Each row comes from the steps of one walk. Every step used is in the known rows, and no mark comes twice. Write the walk behind each row, first mark first.
(in the rows, 128 means zero)
Known rows:
filegu -> gidus: [120 185 109 142 102 130 129 133 145 140 127 128 126 148 130 126 118 105
 116 114 132 110 104]
gidus -> fuminot -> nasibem -> filegu: [117 134 106 132 147 156 129 115 195 164 128 120 104 100 160 140 142 124
 113 139 110  83  84]
gidus -> filegu: [123 172 126 145 129 140 135 130 152 144 112 115 111 121 138 132 122 111
 136 121 115 156 101]
pemu -> nasibem -> fuminot: [ 72 138 154 110 104 131 126 143 136 143 133 131  95 130 123 122 140 105
 130 121 150 128 105]
gidus -> nofe -> nasibem: [152 165 128 170 136 153 157 123 164 146 147 123  80 146 172 148 143 109
 118 121  89 143 108]
nofe -> nasibem -> filegu -> gidus -> pemu: [176 155  79 142 129 130 130 109 183 166 124 121  80 177 151 147 138  96
 116  88 115  29  78]
fuminot -> nasibem: [101 156 127 133 127 153 131 121 162 144 107 120 109 120 136 135 113 114
 136 127 128 121  88]
seles -> gidus -> fuminot: [107 181 151 139 128 154 142 128 165 126 151 124 105  92 146 125 153 116
  79 138 116  55  97]
nofe -> nasibem -> filegu -> gidus -> fuminot: [170 166  84 153 127 137 134 122 199 170 155 122  83 129 169 142 155 110
 105 104 103  73  79]
nasibem -> fuminot: [108 144 141 139  97 135 130 140 125 131 127 134  77 147 119 119 125 119
 126 120 123 136 115]
pemu -> nasibem -> fuminot -> gidus -> seles: [ 43 163 143 118 117 102 153 175 128 148 165 116  91 161 142 101 152  96
  83  91 161 122 126]
gidus -> fuminot -> nasibem: [ 80 154 129 134 123 154 140 128 181 143 127 126 114  89 155 131 125 116
 113 143 119 117  82]
fuminot -> gidus -> pemu: [ 99 162 116 127 137 106 144 152 157 132 131 124 110 142 153 119 123  96
  87 117 123  81 113]
filegu -> gidus -> fuminot -> nasibem: [ 72 189 111 131  95 146 137 129 185 147 123 128 129 107 148 136 116 109
  99 133 122 105  78]
nofe -> nasibem -> filegu -> gidus: [192 166  82 151 131 135 125 114 179 172 137 116  79 161 149 148 143 109
 127  88 113  77  85]
filegu -> gidus -> pemu: [104 175 109 133  99 122 133 130 147 135 113 132 128 164 130 126 112  92
 108 116 135  62  96]
fuminot -> nasibem -> filegu -> gidus: [130 170  83 127 123 148 119 110 176 169 107 116 118 152 136 144 121 115
 120 111 122  76  87]
nasibem -> fuminot -> gidus: [ 94 167 128 132 109 110 136 162 135 131 140 129  75 146 137 117 127 116
  92 110 115 147 132]
nofe -> nasibem: [163 151 125 155 133 142 136 124 166 146 139 122  68 129 150 139 137 105
 141 105 119 122  87]
pemu -> nasibem -> filegu -> gidus: [122 157  98 110 131 127 116 125 165 174 135 117 135 143 137 134 149 101
 119 110 150  65  93]
nofe -> nasibem -> filegu: [201 131 101 152 158 143 127 110 177 167 140 113  61 143 155 145 152 115
 141  98 110  88  88]
filegu -> gidus -> pemu -> nasibem -> fuminot: [ 46 161 134  98  75 118 128 140 141 143 117 137 112 164 118 124 124  87
 105 110 156  67  93]
nasibem -> filegu -> gidus: [159 165  85 139 125 129 120 121 157 163 129 120 118 160 135 130 134 114
 117 109 123  77 105]
seles -> nasibem: [136 154 165 159 128 124 132 120 126 134 157 118  96 111 148 109 122 124
 138 123 151 127 105]

Write each row's walk:
[ 85 180 133 146 110 123 157 163 134 133 148 130  88 161 157 125 133 119
  67 125  86 166 153]  nasibem -> fuminot -> gidus -> nofe
[141 145 137 150 105 140 134 132 147 141 135 130  37 148 134 135 135 113
 137  99 114 137  96]  nofe -> nasibem -> fuminot
[142 154  83 131 122 125 125 117 160 156 116 124 122 177 136 131 128 101
 108 110 125  29  99]  nasibem -> filegu -> gidus -> pemu
[ 98 185 113 143  98 130 139 140 163 140 145 134 130 115 149 123 131 107
  96 131 123 105  98]  filegu -> gidus -> fuminot
[137 164  87 140 122 131 129 129 176 160 148 126 123 129 155 127 146 116
  96 125 113  69 100]  nasibem -> filegu -> gidus -> fuminot
[105 187 120 151 140 124 158 157 152 138 152 122 120 144 174 129 136 114
  73 132  91 150 146]  fuminot -> gidus -> nofe
[114 112 116 103 155 127 125 118 169 164 128 118 121 140 145 132 152  96
 125 122 149  30  89]  gidus -> pemu -> nasibem -> filegu
[139 187 116 162 146 129 164 150 174 147 160 118  78 143 190 143 145 106
  83 111  81 151 125]  fuminot -> gidus -> nofe -> nasibem
[131 159 140 166 104 152 155 130 149 141 142 133  49 163 156 144 141 117
 112 115  83 158 116]  gidus -> nofe -> nasibem -> fuminot
[113 192 115 137 140 117 141 154 162 144 125 110 108 119 154 128 123 111
 104 112 107 166 116]  fuminot -> gidus -> filegu
[190 144 106 168 159 155 148 111 176 168 149 115  74 158 177 153 158 117
 117 117  80 109 111]  gidus -> nofe -> nasibem -> filegu
[ 68 167 120 103 104 119 131 134 158 148 121 128 145 145 133 128 126  80
 112 118 162  53  84]  filegu -> gidus -> pemu -> nasibem
[ 90 186 128 134 110 115 139 161 144 139 122 120  76 136 140 124 120 118
  97 104 100 181 124]  nasibem -> fuminot -> gidus -> filegu
[112 159  82 119 121 142 124 105 180 164  93 120 120 167 137 143 113 104
 112 112 125  30  78]  fuminot -> nasibem -> filegu -> gidus -> pemu
[ 57 159 172  96 104 141 131 129 143 130 123 129  86 140 115 127 145  97
  89 116 150  21  89]  seles -> gidus -> pemu -> nasibem -> fuminot
[100 157 102 112 127 128 126 134 185 174 154 122 140 110 156 130 161 103
  97 127 140  61  88]  pemu -> nasibem -> filegu -> gidus -> fuminot
[ 79 169 129 149 113 105 155 168 117 135 158 119  75 179 140  99 137 108
  81  89 133 132 136]  nasibem -> fuminot -> gidus -> seles
[113 171 127 158 118 111 161 162 140 146 166 115  34 180 156 117 145 103
  93  67 123 132 118]  nofe -> nasibem -> fuminot -> gidus -> seles
[137 135 102 131 149 154 122 107 175 166 111 113 101 133 143 142 129 123
 133 121 120  88  89]  fuminot -> nasibem -> filegu
[164 167 120 154 124 119 120 109 139 159 155 113 104 142 148 116 128 128
 123 108 144  83 103]  seles -> nasibem -> filegu -> gidus
[132 124 117 111 158 134 119 125 164 170 140 113 118 124 142 132 158 108
 132 122 147  78  96]  pemu -> nasibem -> filegu
[101 133 104  95 166 104 132 143 179 166 141 113 119 138 162 128 154  92
  89 112 142  38 103]  fuminot -> gidus -> pemu -> nasibem -> filegu
[111 191 146 172 104 111 149 129 109 141 172 110 110 163 146  95 121 112
 112  92 172 103 106]  filegu -> gidus -> seles -> nasibem
[106 178 152 167 142  95 159 151 117 137 190 103  93 144 168  89 133 117
  92  93 161 123 126]  fuminot -> gidus -> seles -> nasibem
[122 193 120 164  78 145 152 133 149 145 137 134  66 182 151 148 131 110
  98 104  86 147 116]  filegu -> gidus -> nofe -> nasibem -> fuminot
[ 60 160 142 102 116 107 133 168 144 144 147 125  92 127 140 119 142 104
  96 110 143 135 120]  pemu -> nasibem -> fuminot -> gidus
[115 147 175 153  97 123 130 127 108 129 153 127  63 129 132 104 119 134
 132 118 145 145 114]  seles -> nasibem -> fuminot
[145 168 122 156 121 119 128 116 159 158 173 118 110 111 168 114 140 131
 101 124 135  78  98]  seles -> nasibem -> filegu -> gidus -> fuminot
[154 197 147 166 138 170 157 115 168 138 148 118  70 139 163 152 154 112
  88 116  85  82 104]  seles -> gidus -> nofe -> nasibem
[ 77 165 159  99 136 142 134 121 160 136 126 121 117 121 129 130 148  90
  96 124 156   4  81]  seles -> gidus -> pemu -> nasibem
